What can hang from each mark
j_489: j_720
j_410: j_420 j_456
j_720: j_489 j_755 j_993
j_420: j_76 j_410 j_755
j_456: j_76 j_410 j_755
j_993: j_720
j_755: j_420 j_456 j_720

Each row was made from one small tree. Brackets hold a mark, then the marks that hang from it, in the order of their numbers. Every link used is in the known rows. Write each row's tree.
Known rows
{j_456 j_410 {j_755 j_420}}: [ 0.16 -1.49 -0.69  1.87 -1.73  1.74  1.60 -1.10  1.96 -1.87  0.95 -0.60
 -0.25 -2.02  2.56  0.50  0.58  0.72 -3.86 -3.64  1.29  1.01  0.20]
{j_489 {j_720 {j_755 {j_456 {j_410 j_420}}}}}: [ 0.42 -4.01 -1.41  1.55 -3.28  2.78  0.76  0.42  4.35 -0.43  0.84  0.47
 -0.27 -1.15  3.04 -0.75 -0.41 -1.31 -3.93 -3.62  0.73  0.54 -0.01]
{j_720 j_755}: [ 0.03 -1.66 -1.30  1.11 -4.55  2.30  1.18  1.17  1.67 -1.20  1.34 -0.63
  1.14 -1.56  1.09 -0.30 -0.37 -1.99 -1.86 -3.15 -0.45  1.15 -0.60]
{j_720 j_755 j_993}: [ 0.11 -0.35 -0.84  0.26 -4.48  2.54  1.60 -0.22  1.11 -1.02  0.59 -0.87
  0.72 -1.29  0.55 -0.43 -0.13 -1.01 -2.78 -3.45 -0.41  0.91 -0.18]
{j_720 j_489 {j_755 {j_420 j_76}} j_993}: [-0.02 -4.07 -1.10  0.51 -2.92  0.74  2.13 -3.02 -0.43 -0.85  0.81 -0.73
  0.94 -0.16  3.42 -0.84  0.38 -0.86 -3.63 -3.38 -1.24  0.89 -0.62]
{j_720 {j_755 {j_420 j_76}}}: [-0.07 -3.93 -1.27  1.62 -2.37  0.46  1.47 -0.43 -0.55 -1.11  1.29 -0.48
  1.05 -0.62  2.34 -0.26  0.06 -1.56 -2.05 -2.96 -0.53  1.14 -0.50]
{j_720 j_489 {j_755 {j_456 j_76}} j_993}: [ 0.72 -4.80 -1.23  0.38 -4.90  1.45  1.77 -2.28  2.06 -0.85  0.54 -0.53
  0.25 -0.12  2.54 -0.75  0.21 -0.53 -5.14 -4.19  0.14  0.40 -1.30]
{j_456 j_76 j_410 {j_755 j_420 j_720}}: [ 0.29 -1.28 -0.60  2.42 -1.65  0.86  1.99  0.69  1.94 -1.33  0.44 -0.96
 -0.17 -1.70  1.91  0.74  0.67  0.80 -3.62 -4.43  1.89  1.01 -0.07]
{j_489 j_720}: [-0.03 -1.81 -2.10  1.17 -4.22  3.23  0.52  1.36  2.74 -0.55  1.48 -0.13
  2.16 -1.90  0.53 -0.01 -0.63 -1.37  0.51 -2.74  0.35  1.37  1.02]
{j_456 j_76 {j_755 j_420 {j_720 j_489}}}: [ 1.20 -3.35 -0.79  2.10 -4.19  0.89  1.74 -0.77  2.24 -1.22  0.84 -0.60
  0.81 -1.20  2.03  0.26  0.72  0.22 -2.74 -4.30  0.54  1.15 -0.25]
{j_410 {j_420 j_755} j_456}: [ 0.41 -2.23  0.11  0.81 -2.99  2.13 -0.06  1.23  0.60 -1.82  1.50 -0.14
 -3.40 -2.29  0.37  0.44 -0.56 -0.71  0.44 -2.90  0.83  1.08  0.25]
{j_456 {j_410 j_420} {j_755 j_720}}: [-0.61  0.72 -0.21  1.82 -3.44  2.71  1.29  2.78  3.37 -1.88  0.43 -0.70
 -1.67 -2.59  1.12  0.27  0.07 -0.17 -1.07 -4.28  0.74  1.00  0.42]
{j_720 j_993}: [-0.72  0.06 -0.86  0.07 -4.07  2.69  1.19  0.02  1.30 -1.42  0.84 -0.91
  0.36 -1.44 -0.33  0.07 -0.24 -0.25 -0.43 -3.25  0.36  0.95  0.58]
{j_720 j_489 {j_755 j_420 j_456} j_993}: [ 0.93 -5.12 -0.87  0.38 -3.66  1.42  1.37 -5.10  2.43 -0.97  0.92  0.38
  0.61  0.71  2.71 -1.01  0.20  0.19 -5.23 -3.62 -0.26  0.37 -0.51]
{j_720 j_489 j_755 j_993}: [ 0.12 -1.68 -1.16 -0.01 -5.19  2.56  1.90 -1.50  1.88 -0.99  0.89 -0.86
  1.12 -1.10  2.20 -0.88  0.02 -1.39 -3.30 -3.57 -1.07  0.86 -0.73]
{j_410 {j_456 j_76}}: [-0.39 -2.83 -0.62  1.12 -3.20  1.85  0.87  1.86  0.98 -0.98  1.40 -0.73
 -0.71 -1.91  0.73  0.51 -0.37 -0.52 -2.16 -3.28  1.59  0.98 -0.77]
{j_993 j_720}: [-2.21 -1.08 -1.50  0.90 -4.17  2.07  0.60  2.36  1.13 -2.37  1.76 -0.88
  1.06 -1.68  1.27  0.10  0.07  0.21  0.84 -2.70  0.57  0.82 -0.33]
{j_755 j_720}: [-1.28 -0.02 -1.30  1.17 -3.91  2.56  0.64  2.46  2.42 -1.45  1.37 -0.36
  1.07 -1.38 -0.72  0.10 -0.68 -1.10  1.85 -3.21  0.15  1.25  0.53]
{j_410 {j_420 j_76} j_456}: [-1.66 -3.27 -0.18  1.01 -2.80  1.68  0.39  2.58  0.32 -1.46  1.45 -0.37
 -2.47 -1.81  1.10  0.13 -0.64 -1.14  0.20 -2.91  0.37  1.01 -0.19]
{j_755 j_420 j_456}: [-0.20 -4.83 -1.05  1.31 -2.69  1.30  0.25 -2.18  2.39 -1.53  1.65  0.65
  0.08  0.13  0.60  0.07 -0.25  0.41 -1.73 -3.08  1.16  0.69  0.42]
{j_489 {j_720 {j_755 j_420 j_456} j_993}}: [ 1.59 -4.38 -1.32  0.93 -3.03  2.21  0.85 -3.91  2.53  0.05  0.55  0.74
  1.59  0.19  1.34 -0.78 -0.15  0.41 -4.42 -3.19  0.46  0.58  0.88]
{j_456 {j_755 {j_720 j_993}}}: [-0.35  1.55 -0.62  0.90 -4.31  2.95  1.29  0.71  1.79 -1.73  0.16 -0.78
  0.36 -2.07 -0.79  0.23  0.01  0.83 -0.12 -3.86  0.15  1.14  1.13]
{j_420 j_76 {j_755 j_720}}: [-1.00 -0.86 -1.69  1.30 -2.03  1.24  0.50  2.49 -1.21 -2.22  1.25 -0.62
 -0.10 -1.57  0.22  0.41 -0.61 -1.21  4.45 -2.75 -0.40  1.53  0.74]
{j_420 j_76 {j_410 j_456} {j_755 j_720}}: [-1.78 -0.75 -1.15  1.31  0.79  1.22  0.43  2.71 -1.74 -1.95  1.53 -0.47
 -1.49 -2.24  1.62  0.19 -1.48 -0.16  2.24 -1.98 -0.31  1.68  0.99]
{j_420 j_755}: [ 0.30 -1.17 -1.34  0.88 -3.38  1.98  0.45  0.83  0.27 -2.13  1.56 -0.55
 -0.40 -1.97  0.30  0.56 -0.36 -1.02  1.75 -2.78  0.33  1.35  0.53]
{j_720 j_489 {j_755 j_420}}: [ 0.81 -4.37 -1.16  1.14 -4.16  1.33  1.58 -2.35  2.13 -0.90  1.66 -0.13
  1.60 -0.51  3.13 -0.67  0.19 -1.69 -4.00 -3.32 -0.72  1.01 -0.89]
{j_420 {j_755 {j_720 j_993}}}: [ 0.03  1.35 -0.87  0.23 -2.90  2.39  0.74  0.45  0.21 -1.88  0.63 -0.67
 -0.41 -1.48 -1.21  0.32 -0.38  0.11  2.39 -3.27  0.18  1.18  1.31]

Which tree is each row?
[-1.14 -1.31 -0.95  2.38 -0.66  0.72  1.48  0.92 -0.16 -1.80  0.88 -0.64
  0.28 -1.60  1.95  0.17 -0.39  0.76 -0.51 -2.94 -0.50  1.67  1.34]	{j_456 {j_755 {j_420 j_76 j_410} j_720}}
[-0.61 -2.40 -0.17  1.81 -0.20  0.72  1.22  1.20  0.98 -0.43  1.33 -0.40
 -0.66 -1.08  1.25  0.26 -0.84  0.63 -3.02 -3.05  1.29  1.22  0.26]	{j_755 {j_420 {j_410 {j_456 j_76}}} j_720}
[-0.22  0.43 -0.90  0.59 -5.00  3.12  1.61 -0.55  2.64 -1.73  0.44 -0.74
  0.81 -1.85  0.88 -0.25  0.12  0.58 -0.74 -3.98 -0.52  1.08  0.55]	{j_456 {j_755 {j_720 j_489 j_993}}}
[ 0.24 -3.62 -1.47  1.30 -1.29  0.89  0.88  0.20  0.89 -2.18  1.06 -0.58
 -1.83 -1.25  2.30  0.71 -0.01  0.00 -1.61 -3.69  2.14  0.68 -0.40]	{j_420 {j_755 {j_456 j_76 j_410}}}
[ 0.16 -4.44 -0.99  1.61 -1.49  0.92  1.02 -2.09  1.91 -1.20  1.44  0.41
  0.35 -0.02  2.77 -0.68 -0.72  0.08 -4.86 -2.75 -0.01  0.95  0.13]	{j_720 {j_755 {j_420 j_410} j_456}}
[-1.09 -2.14 -1.02  1.56 -1.96  0.69  1.47  0.28  0.37 -1.60  1.63 -0.78
  1.22 -0.99  3.61 -0.57  0.03  0.61 -3.68 -2.40 -0.35  0.93 -0.38]	{j_993 {j_720 {j_755 {j_420 j_410}}}}
[-1.95 -1.23 -1.56  1.22 -1.68  2.34  0.51  1.19  3.57 -1.87  1.27  0.21
  0.12 -0.76  1.05 -0.06 -0.66 -0.05 -0.43 -3.50  1.24  0.68  0.21]	{j_755 {j_456 j_410} j_720}
[ 0.58 -1.07 -0.47  0.92 -3.92  2.16  1.67 -2.78  2.19 -1.42  0.52 -0.35
  0.73 -1.03  1.23 -0.17  0.52  1.22 -2.23 -3.97 -0.16  1.00  0.75]	{j_456 {j_755 j_420 {j_720 j_489 j_993}}}
[-0.15  1.51 -0.53  1.22 -2.61  2.03  2.31  1.47  1.63 -1.43 -0.35 -1.61
 -0.53 -2.33  1.06  0.54  0.54  1.09 -3.07 -4.66  1.50  0.80  0.16]	{j_456 j_76 j_410 {j_755 {j_720 j_993}}}
[-0.67 -1.42 -1.48  1.30 -1.07  1.63  0.06  0.82  1.31 -2.23  1.40  0.29
 -0.74 -1.02  0.68  0.04 -1.37  0.39  1.79 -2.59  0.15  1.33  1.45]	{j_420 j_410 {j_755 j_456 j_720}}
[-1.33 -3.30 -1.96  1.16  0.04  0.98  0.53  0.16 -0.44 -2.72  1.30 -0.28
 -1.51 -1.25  2.86  0.36 -0.37 -0.24  0.99 -2.89  0.90  0.86  0.11]	{j_420 j_76 {j_755 {j_456 j_410}}}
[-1.24 -3.52 -1.85  1.28 -0.25  0.65  0.31  0.39 -1.05 -2.62  1.48 -0.17
 -1.45 -1.17  2.50  0.10 -1.14  0.08  1.60 -2.18 -0.20  1.31  0.99]	{j_420 j_76 j_410 {j_755 j_456}}
[-1.91 -2.93 -1.49  1.49 -0.83  0.48  1.53  0.08  0.64 -1.21  1.65 -0.50
  1.18 -0.46  3.26 -0.54 -0.65 -0.69 -0.02 -2.73 -1.10  1.50  0.61]	{j_755 {j_420 j_76 j_410} {j_720 j_489}}
[-0.29 -0.92 -1.40  1.49 -5.12  2.85  1.15  0.73  3.17 -1.89  1.20 -0.38
  1.22 -2.11  1.40 -0.13 -0.05 -0.48 -0.06 -3.70 -0.56  1.31  0.16]	{j_456 {j_755 {j_720 j_489}}}
[ 0.73 -3.06 -1.77  0.61 -4.10  3.20  0.76 -1.71  2.81 -0.19  0.53  0.34
  1.60 -0.65  0.97 -0.80 -0.48 -0.33 -2.83 -3.18  0.09  0.68  0.67]	{j_489 {j_720 {j_755 j_456} j_993}}
[ 0.09  0.17 -1.15 -0.02 -3.67  2.39  1.02 -0.78  0.85 -1.83  0.92 -0.63
  0.12 -1.24  0.55 -0.12 -0.23 -0.36  1.81 -3.38 -0.55  1.12  0.76]	{j_420 {j_755 {j_720 j_489 j_993}}}
[-0.89 -3.92 -0.66  1.65  0.31  0.56  1.40 -0.22 -1.10 -0.80  1.55 -0.31
 -0.40 -1.18  3.79 -0.47 -0.79 -0.41 -4.13 -2.18 -0.44  1.32 -0.31]	{j_720 {j_755 {j_420 j_76 {j_410 j_456}}}}
[ 0.80 -3.93 -0.57  0.66 -2.92  1.40  1.10 -3.86  1.56 -1.01  0.65  0.36
  0.20  0.48  1.01 -0.55  0.05  0.67 -4.70 -3.47  0.45  0.46  0.09]	{j_720 {j_755 j_420 j_456} j_993}
[-1.06  1.82  0.05  0.89 -1.58  3.13  1.22  0.83  1.23 -1.45  0.45 -0.65
 -1.08 -2.66  0.64 -0.05 -0.88  1.92 -2.23 -3.06  0.15  1.26  1.31]	{j_420 {j_410 {j_456 {j_755 {j_720 j_993}}}}}
[-1.07 -0.04 -1.17  0.01 -4.56  2.85  1.34 -0.12  2.61 -1.22  0.93 -0.64
  1.21 -0.91  0.39 -0.49 -0.29 -0.53  0.37 -3.62 -0.52  0.95  0.41]	{j_755 {j_720 j_489 j_993}}
[ 1.63 -2.42 -1.15  0.88 -3.48  2.33  1.50 -2.42  1.60  0.42  0.57 -0.11
  2.07 -0.75  1.21 -0.55  0.04 -0.49 -3.77 -3.16 -0.03  0.92  0.79]	{j_489 {j_720 {j_755 j_420} j_993}}
[-1.38 -3.49 -1.63  1.16 -4.12  1.75  0.40  0.76  1.66 -2.37  1.55 -0.03
  0.99 -0.62  2.25 -0.57 -0.02  0.52 -1.83 -2.85  0.22  0.39 -1.04]	{j_993 {j_720 {j_755 j_456}}}
[-1.19 -2.40 -1.07  0.52 -2.32  0.98  1.61 -1.62  0.29 -1.09  0.87 -0.54
  1.01  0.02  1.64 -0.42  0.04 -0.14  0.06 -3.44 -0.65  0.97  0.48]	{j_755 {j_420 j_76} {j_720 j_489 j_993}}
[ 1.01 -3.20 -0.74  0.30 -4.03  1.64  1.97 -3.74  1.53 -0.66  0.91 -0.49
  1.12 -0.25  2.60 -0.80  0.42 -0.74 -4.72 -3.61 -0.71  0.77 -0.53]	{j_720 j_489 {j_755 j_420} j_993}
[-0.07 -0.42 -0.56  2.17 -1.73  1.57  1.28  0.25  1.77 -1.56  0.98 -0.35
  0.38 -1.73  1.27  0.14 -0.40  1.09 -1.72 -3.15  0.02  1.57  1.46]	{j_456 {j_755 {j_420 j_410} j_720}}
[-0.71 -4.10 -1.00  1.45 -1.13  1.14  0.54 -1.84  2.15 -1.56  1.64  0.41
 -0.08 -0.12  1.81 -0.17 -0.80  0.86 -2.62 -2.64  0.73  0.99  0.94]	{j_755 {j_420 j_410} j_456}
[-1.15 -1.50 -1.68  1.20 -0.70  0.89  0.95  1.79 -1.84 -2.26  1.49 -1.05
 -0.83 -2.11  2.28  0.32 -0.94 -0.94  2.17 -2.14 -0.62  1.75  0.95]	{j_420 j_76 j_410 j_755}
[-0.14 -3.28 -1.00  1.99 -2.42  0.88  1.21 -0.58 -0.27 -2.00  1.03 -0.56
  0.13 -1.62  1.84  0.45  0.43  0.20 -0.97 -3.16  0.14  1.33  0.48]	{j_456 {j_755 {j_420 j_76}}}
[ 0.00 -5.02 -1.83  0.90 -4.81  2.25  0.86 -1.62  3.32 -1.52  1.64  0.36
  1.10 -0.43  2.95 -0.96 -0.32 -1.37 -3.07 -3.31 -0.62  0.70 -1.09]	{j_720 j_489 {j_755 j_456}}
[-2.62 -2.04 -1.08  1.08 -0.37  1.59  0.86  2.24 -0.59 -1.49  1.71 -0.72
 -0.86 -2.14  2.52 -0.06 -1.27 -0.45 -0.51 -2.04 -0.12  1.45  0.27]	{j_420 j_76 {j_410 j_456}}
[-0.78 -2.84 -1.58  1.25 -2.29  2.14  1.11 -0.13  2.94 -1.62  1.19  0.00
  0.15 -0.92  2.86 -0.45 -0.39 -0.91 -3.96 -3.47  0.68  0.57 -0.88]	{j_720 {j_755 {j_456 j_410}}}
[-1.21 -1.16 -1.03  2.27 -0.37  0.96  1.65  0.65  0.48 -1.92  0.68 -0.65
  0.16 -1.67  2.50  0.37  0.29  0.46 -1.14 -3.61  0.65  1.15  0.44]	{j_456 j_410 {j_755 {j_420 j_76} j_720}}
[-2.13 -3.20 -1.40  1.72 -0.83 -0.24  1.65  0.95 -1.62 -1.82  1.52 -1.05
  1.03 -0.89  4.48 -0.60 -0.01  0.33 -2.36 -2.20 -0.75  1.05 -0.46]	{j_993 {j_720 {j_755 {j_420 j_76 j_410}}}}
[-1.30 -2.78 -1.82  0.84 -5.30  1.98  1.28  0.84  1.70 -1.94  1.79 -0.86
  2.04 -1.35  3.85 -0.87  0.34 -0.81 -2.03 -2.98 -0.88  0.69 -1.59]	{j_993 {j_720 j_489 j_755}}
[-0.67 -6.23 -1.53  1.28 -3.70  0.77  0.82 -2.71  2.16 -2.02  1.86  0.36
  1.38  0.39  4.25 -1.01  0.55  0.69 -3.85 -3.02 -0.06  0.20 -1.34]	{j_993 {j_720 j_489 {j_755 j_420 j_456}}}
[-0.05 -5.88 -1.14  1.82 -3.16 -0.20  1.02 -0.85  0.90 -1.66  1.18 -0.23
  0.48  0.31  2.84 -0.22  0.73  1.07 -4.43 -3.45  1.39  0.22 -1.44]	{j_993 {j_720 {j_755 j_420 {j_456 j_76}}}}
[ 1.21 -3.25  0.23  1.12 -3.25  1.15  0.40  1.89  0.00 -1.43  1.11 -0.69
 -3.70 -2.17  0.69  0.83 -0.27 -0.61 -0.70 -3.48  1.58  0.96 -0.40]	{j_410 {j_420 j_755} {j_456 j_76}}
[ 1.29 -3.92  0.07  2.05 -2.49  1.14  1.18 -0.77  0.73 -1.12  0.96 -0.47
 -1.20 -2.00  1.49  0.82  0.47  1.15 -4.54 -3.60  1.93  1.02 -0.44]	{j_410 {j_456 j_76 {j_755 j_420}}}
[-0.62 -4.14 -1.90  1.13 -1.80  0.98  0.01 -0.04 -0.72 -2.65  1.43  0.06
 -1.10 -0.91  1.31  0.30 -0.57 -0.38  2.37 -2.58  0.26  1.08  0.47]	{j_420 j_76 {j_755 j_456}}
[-0.11 -2.70 -0.77  0.76 -2.24  0.63  1.82 -1.71 -1.10 -0.91  0.56 -0.79
  0.45 -0.40  1.67 -0.38  0.25 -0.57 -2.87 -3.21 -0.54  0.93 -0.07]	{j_720 {j_755 {j_420 j_76}} j_993}
